Each row comes from the steps of one walk. Every step used is in the known rows, and no mark comes twice. Write the walk behind each row, first mark first.
Known rows:
mebad > zusa > fuda > digim: [-1.98 -1.35 -1.20 -0.60  1.62 -0.52  8.39  2.45 -2.54  3.34  1.51  2.62
 -1.99 -1.69 -0.28  2.67 -3.03]
zusa > fuda > digim: [-0.90 -2.74 -3.18 -0.78  3.34  1.28  6.89  1.89 -1.75  4.05  4.48  1.01
 -0.53 -3.85  1.23  3.01 -1.54]
fuda > zusa > lubusi: [-2.93 -2.66 -2.25 -4.19  2.55  3.52  4.60  1.34 -1.01  1.08 -1.72  1.08
  1.00 -1.64  0.79  1.38  1.56]
fuda > kitan: [-2.72 -4.13 -6.81 -2.54  3.30  2.13  4.06  3.58 -1.88  5.30 -0.28  1.04
  2.72 -2.51  2.35 -3.24  0.53]
fuda > zusa: [-1.99 -3.74 -2.22 -6.00  2.18  2.38  5.39  2.53 -4.09  3.00 -2.37 -0.53
  4.04 -1.80  1.38 -0.58 -0.68]
kitan > lubusi: [-2.56 -3.90 -2.50 -6.05  3.60  1.64  3.15 -1.29 -3.16  3.38  4.66  2.06
  2.40 -1.80  3.37  1.46  1.86]
kitan > lubusi > mebad: [-1.10 -2.81 -4.29 -5.67  3.69  0.59  0.45  0.76 -2.62  5.96  2.79 -0.17
  0.81 -2.20  4.49  1.19  1.52]
kitan > lubusi > zusa > fuda > digim: [ 1.79 -2.65 -1.62 -3.48  3.17  3.56  4.53 -0.71 -1.80  1.89  4.01 -0.86
  0.57 -1.04  2.96  6.82 -0.25]
lubusi > tuvun > mebad > zusa > fuda: [-0.17  2.22 -3.31 -0.44  0.29 -2.14  5.19  2.54 -2.38  2.95 -2.81  1.75
 -2.30  0.96  1.38 -1.12  1.46]
mebad > zusa > fuda > kitan: [-3.81 -0.71 -4.44  0.67  1.42  1.50  6.80  3.55 -1.75  3.63  0.03  3.83
 -1.56 -0.72 -0.44 -3.15 -1.58]
tuvun > lubusi > zusa > fuda: [ 1.65 -0.73 -1.76 -1.44  4.13  5.48  5.23  0.24 -1.96  0.79  0.53  1.08
 -1.36  4.50  2.38  3.09  3.26]
mebad > zusa > lubusi > tuvun: [-3.10  0.36 -0.63 -3.34  1.80 -0.12  6.01  0.81  1.65  2.96 -4.11  2.29
 -1.26  0.61  0.45 -0.56  3.42]
mebad > zusa > lubusi: [-4.86 -0.86 -1.43 -2.26  2.21  1.25  6.03  0.07 -0.72  2.50 -0.34  5.06
 -2.65  0.25  0.63  0.26  1.64]
tuvun > mebad > zusa > lubusi: [-2.56 -0.49 -4.17 -1.16  1.09 -0.48  2.76  1.37 -2.44  1.59 -2.48  4.00
 -3.69  1.15  2.20  1.49  2.22]
kitan > lubusi > zusa > mebad: [ 1.78 -2.85 -3.33 -3.77  1.76  5.27  1.82 -3.61 -2.97  2.81  3.93  1.88
 -0.58 -1.26  4.81  0.56  1.69]
tuvun > mebad: [-0.45 -3.13 -6.22 -2.89  2.38 -0.18  2.33  1.51 -4.67  3.90 -0.05  1.27
  0.61 -1.22  4.11 -0.29  1.81]
tuvun > lubusi: [-1.11 -3.71 -2.47 -3.96  4.68  1.76  3.17  1.37 -3.20  2.50  0.00  1.74
  1.62  1.58  2.76  1.98  2.72]
mebad > zusa > fuda: [-3.79  0.12 -1.00 -0.94  1.50  1.33  8.63  0.71 -2.66  3.28  2.70  4.90
 -2.62 -0.41 -0.23 -1.46 -1.27]

Which walk is each row?
[-2.17 -1.08 -3.30 -3.67  2.08 -0.97  4.62  3.55 -2.90  6.85 -2.93  1.76
 -1.18  0.08  2.20 -1.82 -0.81] => lubusi > mebad > zusa
[-2.21  0.53 -2.94 -2.43  1.33  0.02  3.91  2.60 -0.32  2.89 -1.26  1.26
  0.38 -0.48  0.12 -1.19  0.81] => mebad > zusa > fuda > kitan > lubusi > tuvun
[-2.36 -0.84 -3.02 -2.86  3.35  1.62  4.71  0.29  2.41  3.79 -0.76  0.91
 -0.37 -1.72  1.90 -0.62  5.36] => zusa > lubusi > tuvun
[ 0.27 -2.17 -4.39 -3.66  5.00  0.60  0.13  3.72 -2.46  5.21 -1.83 -0.22
  0.32  1.94  3.90  1.71  2.51] => tuvun > lubusi > mebad
[-0.15 -1.39 -5.88  0.24  2.53  5.73  5.78  2.12 -0.85  3.42  0.18  0.40
 -0.09  0.01  2.10 -2.16  0.76] => lubusi > zusa > fuda > kitan
[ 1.79 -2.31 -4.29 -1.59  1.55  5.60  4.25 -1.60 -2.70  4.18  1.60  1.83
 -1.22 -1.17  3.99 -2.40  1.17] => lubusi > zusa > mebad
[-0.26  1.31 -6.54  1.03  0.21 -1.89  3.35  5.33 -1.54  3.34 -5.38  0.71
 -1.23  0.47  1.13 -2.84  0.86] => lubusi > tuvun > mebad > zusa > fuda > kitan
[-0.16 -0.22 -5.76 -1.80  2.42 -0.33  1.38  1.28  0.56  2.81 -2.84 -0.03
 -1.15 -0.84  3.47  0.81  5.89] => zusa > lubusi > tuvun > mebad
[-0.10 -0.78 -2.67 -1.46  2.79  5.61  7.59 -0.74 -1.62  3.27  2.90  1.26
 -1.07  0.36  2.35  0.00  1.46] => lubusi > zusa > fuda
[-1.26 -1.88 -4.03 -2.58  0.89 -1.72  3.82  2.40 -5.52  3.22 -3.13  2.81
 -0.72  1.14  2.79 -0.40  0.14] => tuvun > mebad > zusa
[-2.33 -2.12 -5.34 -4.40  2.12 -0.96 -0.08  4.24 -2.28  5.43 -2.74  0.55
  0.81 -0.34  2.80 -0.82 -0.99] => fuda > kitan > lubusi > mebad > zusa
[-1.35 -1.32 -7.57 -1.24  3.64  1.81  0.00  2.98 -0.56  5.42  4.17  0.13
 -1.14 -2.96  3.00 -0.19  0.34] => zusa > fuda > kitan > lubusi > mebad
[-3.83 -1.09 -3.37 -1.61  1.81  1.24  4.26  1.86 -2.24  2.21  2.27  3.84
 -0.79 -0.61  0.54 -0.58 -1.03] => mebad > zusa > fuda > kitan > lubusi
[-1.59 -1.41 -3.97 -4.00  2.70  2.42  1.87  3.64 -0.32  3.69 -3.35 -0.99
 -0.58 -1.79  2.40  1.28  1.45] => fuda > zusa > lubusi > mebad
[ 1.53  0.53 -3.54 -0.51  0.48 -3.84  4.78  4.37 -2.37  3.01 -4.29 -0.77
 -1.58 -0.29  1.03  3.23 -0.73] => lubusi > tuvun > mebad > zusa > fuda > digim
[ 0.66 -0.70 -4.52 -4.00  1.36  0.38  1.24  3.40 -0.65  0.93 -7.46 -2.31
  1.41 -0.29  2.46  1.57  4.09] => fuda > zusa > lubusi > tuvun > mebad
[-0.06 -0.35 -3.64 -3.51  0.36 -3.21  3.48  3.04 -3.42  3.45 -6.78  0.44
  0.69  1.44  2.42 -1.29  1.92] => lubusi > tuvun > mebad > zusa
[-2.38 -1.06 -5.29 -1.73  4.19  1.91  1.97  1.58  1.13  5.79  1.31  1.61
 -2.88 -1.92  3.54  0.36  2.90] => zusa > lubusi > mebad
[ 0.01 -4.16 -5.32 -5.16  3.18  4.71  1.62  0.77 -1.97  2.73 -0.96 -0.88
  3.68  0.21  4.19  0.35  2.09] => fuda > kitan > lubusi > zusa
[-2.07  0.78 -1.87 -2.71  2.30 -0.16  3.44  0.96 -2.29  4.45  3.62  2.80
 -3.43 -0.01  1.83  1.50 -0.87] => kitan > lubusi > mebad > zusa > fuda
[-0.52 -1.22 -2.34 -3.89  3.31 -0.94  1.72  4.16 -3.42  4.33 -4.79  1.29
 -1.17  3.95  2.65  1.53  0.75] => tuvun > lubusi > mebad > zusa
[-0.44 -0.27 -3.04 -0.33  2.02 -1.72  5.93  4.55 -1.74  6.08 -0.27  0.71
 -3.22 -1.40  1.05  2.74 -3.60] => lubusi > mebad > zusa > fuda > digim
